Known rows, with every step that occurs
w -> p -> c -> u -> e -> s: [-54.4  38.4   8.4  43.1  26.8  11.6 -49.3  14.1  -8.7  62.6 -19.0 -69.5
  25.2  13.8   8.1 -41.2   8.9  19.1   1.5   7.1  51.0]
p -> u -> e: [-28.9 -35.8   5.3  16.9  21.2  18.8   1.3  18.1  12.9  -0.2 -35.7 -25.6
   8.2  11.8  45.7 -34.9  25.3   7.2  13.5  16.7 -44.8]
w -> p -> u: [-46.9 -15.0  -5.3  16.2   2.8  11.2  32.6  28.0 -10.0  13.7 -27.1 -34.3
  13.8  14.2  10.5   2.1  18.4  12.1 -18.5  41.6   7.0]
w -> n -> p -> c -> u: [-34.8 -32.5 -30.1 -37.0 -14.3 -32.8 -22.4 -48.4  21.6  64.6 -62.4 -25.9
  14.9  17.9  13.0  60.8  31.3 -59.2  13.3  -2.5  14.0]
c -> u: [-58.0  -1.9 -10.4 -26.6  15.7   8.4 -16.8   4.2   7.1  39.0 -46.4 -18.0
  57.0  32.1  30.5 -26.6  29.8 -30.7  14.8   7.6   5.5]
e -> w -> n: [-49.8   4.3 -45.1 -21.8 -51.1  17.6   0.2  17.4 -11.5   6.1 -40.5  -9.5
  24.8   8.3  36.0   4.6  14.5  17.8   2.4 -11.2 -12.2]
c -> n -> p: [-17.9 -19.4 -40.9 -36.8   3.2  16.3  -8.8   1.4  36.3  56.8 -20.9  10.7
  -2.9  17.8  30.0 -14.5   6.5 -52.4  20.7  -7.7  21.1]
e -> w: [-50.4  12.2 -36.8  -3.2 -33.2  22.6 -24.1  43.6   0.0   3.0 -24.8 -10.5
  25.0  18.4  16.5 -39.4   8.2  24.6  -0.2   4.2 -12.5]
c -> w -> n -> p: [ -3.4 -21.3 -53.1 -32.5 -14.9 -33.9  30.0 -31.0  17.9  20.4 -49.9   1.4
  26.3 -38.8  22.3  38.5  40.9  -6.0  42.2 -12.9  10.2]
n -> p -> u: [-24.7 -51.1 -16.1  -9.0   5.0  -5.0  19.3   0.7  33.5   9.4 -42.0  -4.2
  -9.5   1.1  20.6  12.0  34.0 -26.3  -0.7  17.5 -18.8]
c -> u -> e -> w -> p: [-32.7  19.5 -43.7   7.7   5.7  33.5 -22.8  47.5  -7.9  39.2 -35.6 -75.4
  15.8  13.0  29.5 -57.4  14.3  46.9  -0.5   2.9  19.3]
w -> n: [-46.5  -1.8 -18.0 -28.1 -32.1  10.6   3.2 -13.8 -13.6  25.2 -34.0   2.6
  45.7   8.1  48.1  22.5  27.2 -18.8  20.4  -9.7 -16.1]
p -> c -> u -> e -> w -> n: [-41.3   5.2 -46.2  -5.2 -13.9   7.3 -55.1  -0.7  -0.7  33.5 -62.0 -64.3
  17.0  26.2  28.1  -7.4   1.9  -0.8  21.3  -5.8  -8.7]
n -> p -> u -> e -> s: [-24.6 -34.2   5.7  36.6  21.6   6.6   3.3   1.8  35.2  21.6 -36.0  -4.0
 -25.6 -29.9  45.9 -30.4  23.8   8.4   5.4  -7.2  -1.4]
p -> u: [-52.1 -30.6  -3.5   9.0   7.2   5.5  11.7  14.2   9.0  -5.8 -39.0  -9.1
  20.5  18.0  21.7  -8.2  29.5 -18.8  -2.4  30.6 -27.8]
n -> p -> u -> e -> w: [ -8.9 -43.1 -43.8  20.6   0.2  16.7  -6.0  32.8  37.5   4.0 -53.8 -30.2
 -47.5  -9.2  37.4 -32.4  10.9  28.6   0.0   4.9 -29.4]
n -> p -> u -> e: [ -6.3 -57.8  -8.2   9.1  25.0  13.1   4.1   7.3  37.0  16.8 -40.6 -18.9
 -25.4 -13.0  49.2 -13.2  31.1  -5.2  13.3   5.3 -32.9]
c -> w -> p -> u -> e: [-12.2 -11.5 -21.9  35.1  41.2  -7.2  27.5  28.2   8.2  -4.1 -38.3 -65.9
  17.9 -22.3  18.8 -30.3  20.8  54.5  25.7  35.7   3.9]
u -> p: [-43.3 -14.6 -19.7 -40.3  -0.7   8.2 -25.8   2.6   4.2  36.6  13.3  -8.7
  27.5  25.2   2.8  -5.9  24.4 -11.0   1.6   1.4  -2.3]
w -> p -> c -> u: [-53.0  25.6 -14.9  -1.2   7.5  -8.3 -29.8  15.2 -17.1  54.0 -29.4 -56.4
  48.4  42.4 -11.4   5.6  16.1 -20.3  -3.6  30.6  44.6]
p -> u -> e -> s: [-51.0 -14.0  17.2  46.9  22.8  23.6  -8.1  22.4  16.6   1.9 -29.8 -12.3
   1.4  -7.0  46.1 -56.2  20.8  23.0   7.3   9.3 -24.3]

Rows
[-26.9  -4.6 -25.6  -8.7 -19.8 -17.2 -26.5  -5.9  11.5  43.0 -13.3 -10.0
  15.9   9.4   4.8  17.9  18.0 -35.8  11.1   4.8  -1.8]  n -> p -> c
[-26.5 -37.2  -9.5  23.0  38.1  22.9   0.0   1.8  54.9  47.1 -34.8   1.6
 -58.6  -7.7  49.1 -45.5   1.3 -23.2  10.0  -6.5  19.6]  c -> n -> p -> u -> e -> s
[-43.1  31.2 -42.5   4.7 -39.4  24.6   0.9  53.5 -27.6  12.8  -6.2 -36.5
  20.3  12.9   9.3 -26.2   4.0  49.5 -20.2  13.7  17.3]  e -> w -> p
[-20.3 -56.2 -63.9  -1.1 -43.5  -8.0  23.6   1.3  28.1  -1.6 -71.1  -8.6
 -33.9  -4.8  26.0  37.4  18.9  -9.6 -12.6   1.0 -12.8]  e -> w -> n -> p -> u
[-21.0 -35.0 -32.3 -41.2 -35.7   0.9  12.2 -25.2   7.4  44.9 -40.9  10.7
  10.1 -13.6  45.7  45.5  34.7 -32.3  18.5 -19.2  -2.8]  w -> n -> p
[-49.8  -7.9 -32.6 -38.1   8.0   1.4 -58.0  -7.3  20.4  67.1  20.1 -23.3
  -1.9  54.9 -15.9  -4.8 -19.2 -50.5  10.0   8.3  20.3]  u -> p -> c -> n
[-10.6 -64.4 -48.1 -17.5  -1.6 -43.6  36.7 -30.5  37.5   3.3 -66.3 -10.2
   5.8 -25.5  19.3  48.6  40.6 -15.4  33.3  12.4  -0.5]  c -> w -> n -> p -> u
[ -5.1   1.0 -47.2   1.0   4.8 -53.5 -18.1 -13.3  31.6  24.4 -18.7 -21.7
  32.6 -11.3 -12.3   9.3  22.8 -19.4  40.8  15.8  17.3]  n -> p -> c -> w
[-26.8 -11.3 -30.9  23.4  28.1 -24.7  37.0  25.3  10.8  -3.7 -34.5 -48.9
  34.4  -5.9  -9.8  -1.8  26.5  32.0   7.5  45.1  20.8]  c -> w -> p -> u
[-54.7  28.5  -9.4   3.1 -20.4   2.0 -12.1  17.2 -31.2  37.7  -1.5 -39.3
  41.6  27.4  -9.2   6.5  12.5   3.4  -5.7  28.2  18.3]  w -> p -> c
[-33.0 -22.4 -26.6  33.1   2.6  31.0  -9.6  51.6  17.0 -16.9 -49.1 -37.0
 -14.2  13.4  42.0 -58.1   5.5  39.9   2.8  17.7 -49.1]  p -> u -> e -> w
[-47.1  -4.2 -33.7  22.8 -18.4  19.0  20.5  57.8  -6.6  -8.7 -35.1 -47.4
 -15.0  18.1   0.2 -14.9   7.8  40.0 -31.7  40.5   1.9]  e -> w -> p -> u
[-28.5 -16.5  -5.7  29.8  15.3  27.4  20.5  30.2 -11.6  16.4 -24.4 -53.2
  -0.2  -0.5  34.7 -22.4  21.6  38.2   3.0  33.1 -12.0]  w -> p -> u -> e
[  0.3 -67.3 -19.4  -9.2  -2.1   3.6  22.5 -24.7  26.4  25.9 -64.2 -14.9
 -24.3 -23.3  63.3  33.7  32.2 -12.7  17.6  -5.0 -31.7]  w -> n -> p -> u -> e
[-28.4 -12.4 -51.5 -40.2  -3.5 -41.6 -24.9 -38.0  12.7  28.9  -6.1 -39.5
  37.0   0.6 -22.1  36.2  12.1 -11.4  33.6  -1.3  16.5]  u -> p -> c -> w -> n
[-33.0  -0.1 -46.1 -23.4  16.0 -38.2 -48.6 -10.8  20.3  26.1  13.9 -45.4
  45.9  14.1 -37.5  -4.5   8.7  -8.2  31.9  14.4  17.4]  u -> p -> c -> w
[-10.8 -16.5 -19.3  -6.9  26.1  -4.2 -48.0 -16.8  32.5  62.1 -46.2 -42.3
   5.3  15.5  27.8 -18.7  27.0 -36.6  24.7  -1.6   1.8]  n -> p -> c -> u -> e
[-31.4 -17.9 -64.2 -25.3 -33.6 -28.8 -35.1 -16.0  22.6  46.0 -70.4 -37.1
  -6.8  27.5   1.1  42.1  11.7 -33.7   3.5 -10.3  16.1]  e -> w -> n -> p -> c -> u
[-39.9   8.3  -7.8   1.1  22.9   8.8 -54.6  -1.2   7.0  46.1 -40.0 -50.2
  34.9  31.6  21.5 -37.3  12.1 -26.8  32.1   5.5  -8.3]  p -> c -> u -> e
[-22.4 -47.3  -4.6  20.0  -0.6  -1.6  11.6 -26.1  23.5  24.0 -58.3  -0.6
 -36.0 -39.3  57.2  18.6  30.9   5.2   8.7 -21.8  -8.1]  w -> n -> p -> u -> e -> s
[-56.0 -20.7 -23.6 -52.3  21.8  -5.6 -36.9  -8.8  24.0  49.3 -15.7 -30.6
  36.5  40.0  -1.4 -10.1  33.8 -32.9  -0.1   0.3  15.6]  c -> u -> p
[-50.5   1.9  13.4  58.0  16.9  29.6  12.0  30.8  -8.0  19.3 -20.3 -40.7
  -5.2 -13.2  34.3 -36.7  16.6  46.8 -14.7  19.5  12.2]  w -> p -> u -> e -> s
[-21.1  -7.8 -60.7 -21.5 -59.1 -13.0 -26.3 -11.1  11.5  29.0 -41.9 -19.7
 -11.5   6.0   7.5  40.9   3.8 -16.8   4.1 -11.3   4.4]  e -> w -> n -> p -> c
[-55.4   4.7 -12.5 -15.0  10.9  -4.7 -46.6  -3.8   5.8  34.8 -38.5 -32.0
  51.5  47.3  -7.2 -15.8  21.2 -46.9  13.6  21.9  10.0]  p -> c -> u
[-23.4  12.3 -31.2   7.2 -16.1  40.6 -29.6  51.4  -0.5   4.8 -25.0 -28.9
  16.3   0.7  52.7 -65.1  10.7  44.8  16.7  -7.2 -29.5]  u -> e -> w
[-51.2  -7.3 -24.9 -25.5  -6.0  -4.2 -52.1  -8.0   5.9  41.5  18.1 -27.9
  29.6  37.8 -19.2  -3.0   6.8 -27.4  -1.0   8.6  -6.3]  u -> p -> c
